In the rows, 128 means zero.
Known rows, with every way that one mark hangs from another:
vefi[lebomuf[kivu senu[zegu[zosez]]]]: [133 155 130 126 119  91 112 114 127 125 105 148 141  73 137 100 125 143
 113 118 134 126 173 128 143  87 111 158 160 131 119 162 107 147 107 137
  95 147 123 156 103 103 100]
lebomuf[kivu[vuru] vefi]: [103 102 151 124 129  94 129 134 129 114 147 142 111 115 113 142  83 112
 120 168  98 178 145 133 114 126 128 114 155 123 146 122 168 159 103 148
 154 111 154 122  77 139 141]
lebomuf[senu[zegu] vefi[lomanaf]]: [144 191 136 162 108 135 110 145 133 140 133  83 115  77 137 117  92 153
  89 128 127 150 158 142 153 106 167 111 112 177 137 161 111 132 108 161
 114 189 105 122 156 136 142]
lomanaf[vefi[lebomuf[kivu senu]]]: [114 184 169 107 144 109 129 120  77 111 123 151 170  91 116  85  68 110
 159 108 126 132 101 152 110 131 118 148 150 119 148 178 115 162 126 122
 131 143 137 132  78  66  85]
pemil[tiru]: [107 153 141 138 173 152 122 118 150 114 138  92 124 165  79 126 122 133
 145 154 119 142  89 141 144 112 137 150  92 115 127 113 131 152 158 119
 153  83 152 132 163  96 132]
buzika[valum zegu[zosez]]: [104 123 148  88 107 132 134 125 163 125 108 171 162 151  99 152 171 134
 144 157 137 146  99 128 125 174 142 152 110 104 119 116  75 102 149 116
 147 101 128 165  98  88  88]
lomanaf[vefi]: [117 152 161 105 129 144 140 133 125 133 155 136 157 168  87  91  88  96
 169 148 126 137  78 138 131 138 132 128 109 127 148 134 121 132 157 123
 162 116 135 117 146  86 117]
valum[buzika[zegu] zosez]: [114 118 115 134 111  82 110 105 151 139 114 161 156 151 103 117 161 118
 141 155 110 147 117 116 161 134 187 156  71 173 127 155  92 123 173 111
 115 141  97 127 163 110 123]
kivu[vuru[pemil[tiru[rore]] voru]]: [125  74 131 138 151 146 176 174 190 119 140  30 139 230  79 212 149 126
 158 157 117 128 127 151 139 184 148 170 118 198 144 113 122 204 153 109
 172  45 187  96 202 124 103]
vefi[lebomuf[kivu[vuru[pemil[tiru]]] senu] lomanaf]: [107 128 154 176 158  94 117 150 129  92 133  94 147 103 125 138 113 140
 102 158  95 146 139 160 108 142 181 154 161 183 123 124 126 162  92 132
  99 110 160 125 103 109  77]
zegu[senu]: [136 137 110 102 152 133 109 135 150  93 163 109 115 155  65 128 119 102
 146 107 178  99  72 140 120 132  85 130 132  97 115 118 127 140 149  99
 168 118 146 128 141 112 104]
zosez[valum[buzika[zegu[senu[lebomuf[vefi]]]]]]: [131 103  79  99 126 112 113 127  95 115 125 145 118 161 154 138 118 137
 129  85 154 105 112 120 114 149  97 108 132 113 118 155  91  98 134  99
 128 156 110 133 153 173 161]
vefi[lebomuf[kivu] lomanaf]: [105 157 148 171 154 123 134 114  87 131 147 129 113  86 102 113 131 101
  95 125 119 174 124 169 122 113 187 157 131 130 126 127 156 116 108 155
 110 130 125 125  94  91  93]
lebomuf[kivu senu[zegu] vefi[lomanaf]]: [129 177 151 167 110 114 116 127 113 133 142 130 110  35 156 122  84 164
  84 120 115 183 175 150 131  89 159 113 143 168 137 151 126 152  92 166
 118 192 121 127  99 148 150]
rore[tiru[pemil]]: [ 95 155 149 128 172 142 153  91 167 139 121  98 153 140 100 154 103 102
 146 123 123 159 113 156 133 143 128 109  95 152 128 126 151 108 148  87
 144  92 187 107 150 122  98]
lebomuf[vefi]: [111 143 141 125 132 124 127 122 136 136 141  98 132 149  86 138 109 110
 112 143 129 155 127 134 140 123 130 127 102 126 154 130 153 140 115 149
 148 108 139 129 144 118 144]
zosez[valum[buzika] zegu]: [102 149 138 145 156 130 101 126  46 104 140 122 104 160  95 131 114 109
 140 101 147 146  95 135 114 112 153 166  76 145 101 126 167 138 135 106
 121 129 146 104 192 119 127]
vuru[kivu pemil[tiru[rore]] voru]: [103  63 172 138 151 156 194 155 162 125 151  67 155 186  89 217 172 130
 167 122 146 166 132 146 148 170 144 193 137 196 155  98 122 232 159 121
 191  40 209 109 168 120 107]
buzika[zegu]: [110 155 132 125 141 143 142 116 132 127 130 133 114 147  87 152 129 116
 144 142 129 154  85 164 124 131 152 137 113 133 110 150  91 119 160  97
 152 113 150 130 135  93 113]
lomanaf[vefi[lebomuf[kivu]]]: [ 98 147 176 114 138 120 146 115  93 129 143 160 158 118 107  78  82  86
 151 133 114 159 113 146 117 127 130 158 149 114 144 148 130 125 133 134
 142 110 141 130  93  70  97]
voru[vuru[kivu pemil[tiru[rore]]]]: [ 91  83 209 142 149 148 224 123 140 137 144  78 156 163 103 199 155 161
 167 128 134 161 135 146 148 127 162 151 135 190 185  77 127 205 145 145
 180  29 205 110 165 113 117]
senu[zegu]: [129 163 137 138 131 152 134 125 157 144 144 100  92 130 114 125 101 119
 132 133 117 152 126 146 150  87 138 127 109 153  99 138 107 116 156 116
 146 130 139 125 179 124 138]
senu[lebomuf[vefi[lomanaf]] zegu[buzika]]: [173 165 115 178  95 194 140 132 131 188 108  97  70  88 180 122 145 135
  72 147  92 122 179 105 147  87 169  85 106 139 142 134 152  61 106 174
  90 168  79 114 165 160 188]
tiru[pemil rore]: [119 140 125 114 165 149 168 111 168 161 138  88 113 171  81 187 113  99
 160  89 132 136 133 148 134 155 151 117 101 167 188 145 155 155 131 120
 175  92 178  79 176 103  71]
lomanaf[vefi[lebomuf[kivu senu[zegu[zosez]]]]]: [133 153 155  99  96  95 121 125 118 128 117 177 183  84 150  51  90 136
 143 137 129 121 163 113 141 109 105 154 171 131 141 169  88 137 124 145
 108 150 110 155  96  80  94]
valum[buzika[zegu[senu[lebomuf]]] zosez]: [148  83  70 102 122  91  95 113 170 130 114 162 139 161 140 108 177 131
 161 117 129  81 101  96 142 150 121 109 100 122 114 147  85 102 183  88
 122 155  72 130 154 161 140]
valum[zosez[zegu[buzika senu[lebomuf[kivu]]]]]: [155  86 100 135 124 138  88 100 106 125 116 182 108 105 157 118 174 128
 133 115 138  73 137  69 100 106  83 126 129  59 109  90 193 114 129 112
 126 128 115 110  81 138 161]
rore[tiru]: [110 153 157 130 161 147 140 105 128 128 128  89 133 146  79 135 130 118
 139 136 137 145  87 150 143 121 131 133  85 127 111 112 131 124 161  99
 148 108 153 128 145 116 137]
senu[lebomuf zegu[buzika[valum[zosez]]]]: [155 142 120 139  80 184 139 114 176 182  74 139 111 113 200 126 156 138
 123 128  78 104 157  76 169 121 150 114  72 118 100 116 113  64 154 126
 119 146  83 139 148 140 162]
zosez[valum[buzika] zegu[senu[lebomuf[kivu vefi]]]]: [115  86 113 115 153 101  87 118  48  98 146 164 103 120 165 128 109 138
 127  73 151 130 138 104  79 118  74 115 142  85 116 115 183 135 103 117
 128 144 131 117 122 197 177]
lomanaf[vefi[lebomuf]]: [113 161 160 105 139 141 137 129 117 139 135 114 165 159  92  76  92  80
 154 145 125 127  92 140 143 142 139 158 115 125 148 159 116 108 147 132
 138 107 124 130 150  54  88]
zegu[buzika[valum] senu[lebomuf] zosez]: [173 113 100  82 109 172 116 136 161 119  99 150 132 140 129 138 197 125
 142 117 164  37  95  74 112 164  60 113 124  34 128  90 138  88 125 118
 133 120 100 153  98 131 116]
zosez[valum]: [101 151 122 133 139 144 140 120  73 116 151 119 111 173 101 138  87 113
 124 101 149 146  95 159 130 118 139 155 107 132 103 104 136 141 128 118
 146 115 162 116 150 105 134]
lebomuf[kivu senu[zegu[zosez]] vefi[lomanaf]]: [136 139 136 152  79  87 106 129 128 137 133 159 148  55 154 101 125 174
  74 147 130 160 198 118 141  94 146 121 151 152 155 127 129 148  77 191
  97 179 101 140  85 145 145]
vefi[lebomuf[kivu[vuru] senu[zegu]] lomanaf]: [137 169 136 167 135 117 116 153 113 117 122 113  79  42 153 107  85 129
 108 133  99 150 146 157 127 109 185 127 168 170  98 171 110 128 117 132
  97 182 113 123 100 116  89]

Rows:
[ 92  82 167 151 131 131 185 155 148 115 156 104 163 158 105 201 147  91
 141 124 145 183 113 167 125 161 126 169 144 191 106 100 138 192 142 107
 151  68 205 118 133 138 113]
vuru[kivu pemil voru]
[134  73 103  52 103 120 111 132 187 128 107 163 163 155 150 143 177 155
 135 136 153  96 121  91 114 197  73 100 141  53 134 114  79  79 129 125
 150 115 100 177  82 149 125]
buzika[valum zegu[senu[lebomuf[vefi]] zosez]]
[153  73  80 106  84 124 121 110  71 116 124 196 128 125 169 125 148 141
  88 106 174  73 171  75 103 114  42 125 182  46 146  79 178 118  65 160
 113 124 126 137  60 151 181]
zegu[buzika senu[lebomuf[kivu vefi]] zosez[valum]]
[108  91 131 151 152 131 153 170 195  94 139  52 154 212  94 181 127 115
 143 187 102 150 109 161 127 167 133 162 122 183 100 102 126 173 153  93
 139  46 189 115 181 131 118]
kivu[vuru[pemil[tiru] voru]]
[146  77  87 115 150  96  58 123 143 123 127 130 132 166 131  95 179 124
 160 114 136  70 108  70 131 135 111 117  70 105 116 117 161 115 164 101
 117 142  79 112 180 168 143]
valum[buzika zosez[zegu[senu[lebomuf]]]]
[117 192 145 168 157 113 118 121  73 111 127 118 121  58 111 121 117 125
 101  99 132 148 116 177 113 120 176 150 132 138 132 156 141 151 101 143
 100 167 120 128  80  92  83]
vefi[lebomuf[kivu senu] lomanaf]
[125  77 118  68 123 116 128 112 164 110 118 220 143 120 156 150 179 159
 162 112 143 116 101 115  81 178  72 104 167  40 104 101  80  98 147  97
 156 119 121 173  30 153 115]
buzika[valum zegu[senu[lebomuf[kivu]] zosez]]
[130 108  92 107 170 161  98 128  68 105 150 118  85 177 141 134 118 129
 147  70 173  86  80 130  90 132  79 117 123  73  78  95 155 108 140  82
 147 122 146 111 151 153 149]
zosez[valum zegu[senu[lebomuf]]]
[160  80  73  81 138 119 103 130 165 124 138 135 139 183 115 113 180 129
 148 121 163  57  98  99 121 139  57  95 132  63 131  92 138 116 136 120
 133 113 106 138 130 156 132]
zegu[senu[lebomuf] zosez]
[173 102  58 104 102 160 117 129  87 116 117 155 113 172 136 123 165 125
 119  98 189  29 113  85 117 127  58 129 146  58 119  79 155  99 108 121
 110 126 116 131 121 129 148]
zegu[buzika senu[lebomuf] zosez[valum]]
[111 115 135 127 146 117 142 101 115 154 133 147 115 118 156 144 121 135
 118 122  87 163 149 134 111 108 110  81 123  94 150 117 169 138 105 150
 138 119 130 128  89 178 184]
senu[lebomuf[kivu vefi]]
[149  78  61  93 126  98  97 133 105 108 136 152 135 191 134 102 161 129
 138  84 171  57 100  92 122 138  74 118 121  91 121  98 136 122 131 112
 107 140  94 134 163 174 141]
zegu[senu[lebomuf] zosez[valum[buzika]]]
[158  86  73  81 129  96  98 128 165 118 116 170 138 167 119 117 203 136
 162 129 152  66  91  98 117 150  88 101 129  91 128 141  90 100 160  97
 114 139  82 143 145 164 120]
valum[buzika[zegu[senu[lebomuf] zosez]]]
[124  91 104 128 105 123 148 101  94 154 132 193 104 133 204 112 122 162
 116 106 113 146 174 120 127  79 106 109 151 112  92  88 129 111 118 136
 112 134 126 139 114 178 183]
senu[lebomuf[kivu] zegu[zosez[valum]]]
[130 203 128 160 159 133 112 137  93 119 119  69 125  99  92 115 127 114
 105 106 141 115  96 168 137 133 183 151  99 149 135 163 126 133 113 139
  95 162 104 124 138  78  72]
vefi[lebomuf[senu] lomanaf]
[123 141 146 153 123  91 110 153 100 107 141 129 115  71 123 134  86 143
 101 149 107 165 136 149 105 139 168 105 150 147 154 139 158 173  81 160
 118 172 126 110  58 140 125]
lebomuf[kivu[vuru] senu vefi[lomanaf]]
[166 197 137 184 110 151 124 153  92 117  97 117  61  14 152 118 101 119
  93 140 105 118 155 135 122  93 182 143 172 160 107 177 131 112  99 134
  76 187 112 115  94  92  94]
vefi[lebomuf[kivu[vuru] senu[zegu[buzika]]] lomanaf]
[133  84 120 119  99 102 134 104 159 173 127 173 129 112 189 112 142 161
 103 152  88 153 209  94 140  88  96  85 144 107 143 109 144 111 102 173
 114 129 105 149 107 190 191]
senu[lebomuf[kivu vefi] zegu[zosez]]
[163 123 125 177  90 165 143 143 126 166 116 141  50  53 204 128 119 136
  82 171  60 146 193 104 121  93 167  71 160 136 133 126 169  79  95 170
  93 170  96 105 100 180 187]
senu[lebomuf[kivu[vuru] vefi[lomanaf]] zegu[buzika]]
[135  91  91 121  90 103 118 125 116 165 112 139 129 160 191  97 134 151
  98 125 111 125 193  80 162 100 119 105 106 149 136 123 127  98 107 164
  83 150  82 136 198 195 192]
senu[lebomuf[vefi] zegu[zosez[valum[buzika]]]]
[127 195 154 102 142 129 121 137 100 121 117 105 173 133  98  80  79 100
 161 116 138 101  85 146 134 147 127 149 117 133 149 188 104 144 138 118
 128 141 119 131 135  54  76]
lomanaf[vefi[lebomuf[senu]]]
[145 138 118 163 117 157 135 132 152 186 135  90  89 114 182 112 127 148
  88 140  86 154 168 127 153 100 170  70 101 152 133 128 131  73 121 169
 109 162  81 121 171 182 183]
senu[lebomuf[vefi[lomanaf]] zegu]
[141 160 143 145  67 171 130 121 178 154  89 138 124 101 146 126 134 120
 114 142 109 128 158  84 176 116 159 160  81 141 101 118 108  87 149 133
 131 138 106 142 146  93 132]
senu[zegu[buzika[valum[zosez]]]]
[110 102 142 143 120  74 149 158 144  91 130  97 171 126 129 203  87 126
 111 140 112 167 159 166  95 166 103 133 164 187 129 140 143 216  86 121
 127 107 190 115  89 162 125]
lebomuf[kivu[vuru[pemil voru]] senu vefi]
[ 73 101 209 161 149 134 199 121 145 111 144 102 173 141 115 170 129 149
 150 155 122 180 118 159 136 110 146 145 142 175 139  66 131 174 144 130
 146  32 207 132 145 120 132]
voru[vuru[kivu pemil[tiru]]]
[176 189 137 108  75 150 119 142 118 140  83 135 166 100 131  58 119 116
 129 152 145  55 150  85 161 109 110 166 143 135 153 184  94 100 119 145
  84 155  95 145 148  42  91]
lomanaf[vefi[lebomuf[senu[zegu[buzika zosez]]]]]
[136  67  99 116 123 109 118 146 137 117 149 167  90  97 168 137 129 143
 119 154 113 142 122 134  85 161 132  68 194  98 123 127 114  93 120 128
 140 155 107 122  47 182 145]
buzika[zegu[senu[lebomuf[kivu[vuru] vefi[lomanaf]]]]]
[136 210 133 135 148 139 116 129 130 128 104  70 107  95 122 115  92 124
 126 101 129 115 131 153 156  98 135 146 118 156 102 193  88 131 136 109
 112 153 124 141 175  92  96]
vefi[lebomuf[senu[zegu]]]
[143 108  90 122 130 141 117 136 142 139 142 125 112 131 144 132 154 140
 110 130 143 115 109 135 114 159 133  83 142 104 134 131  99  72 130 134
 137 154  90 130 116 158 142]
buzika[zegu[senu[lebomuf[vefi[lomanaf]]]]]
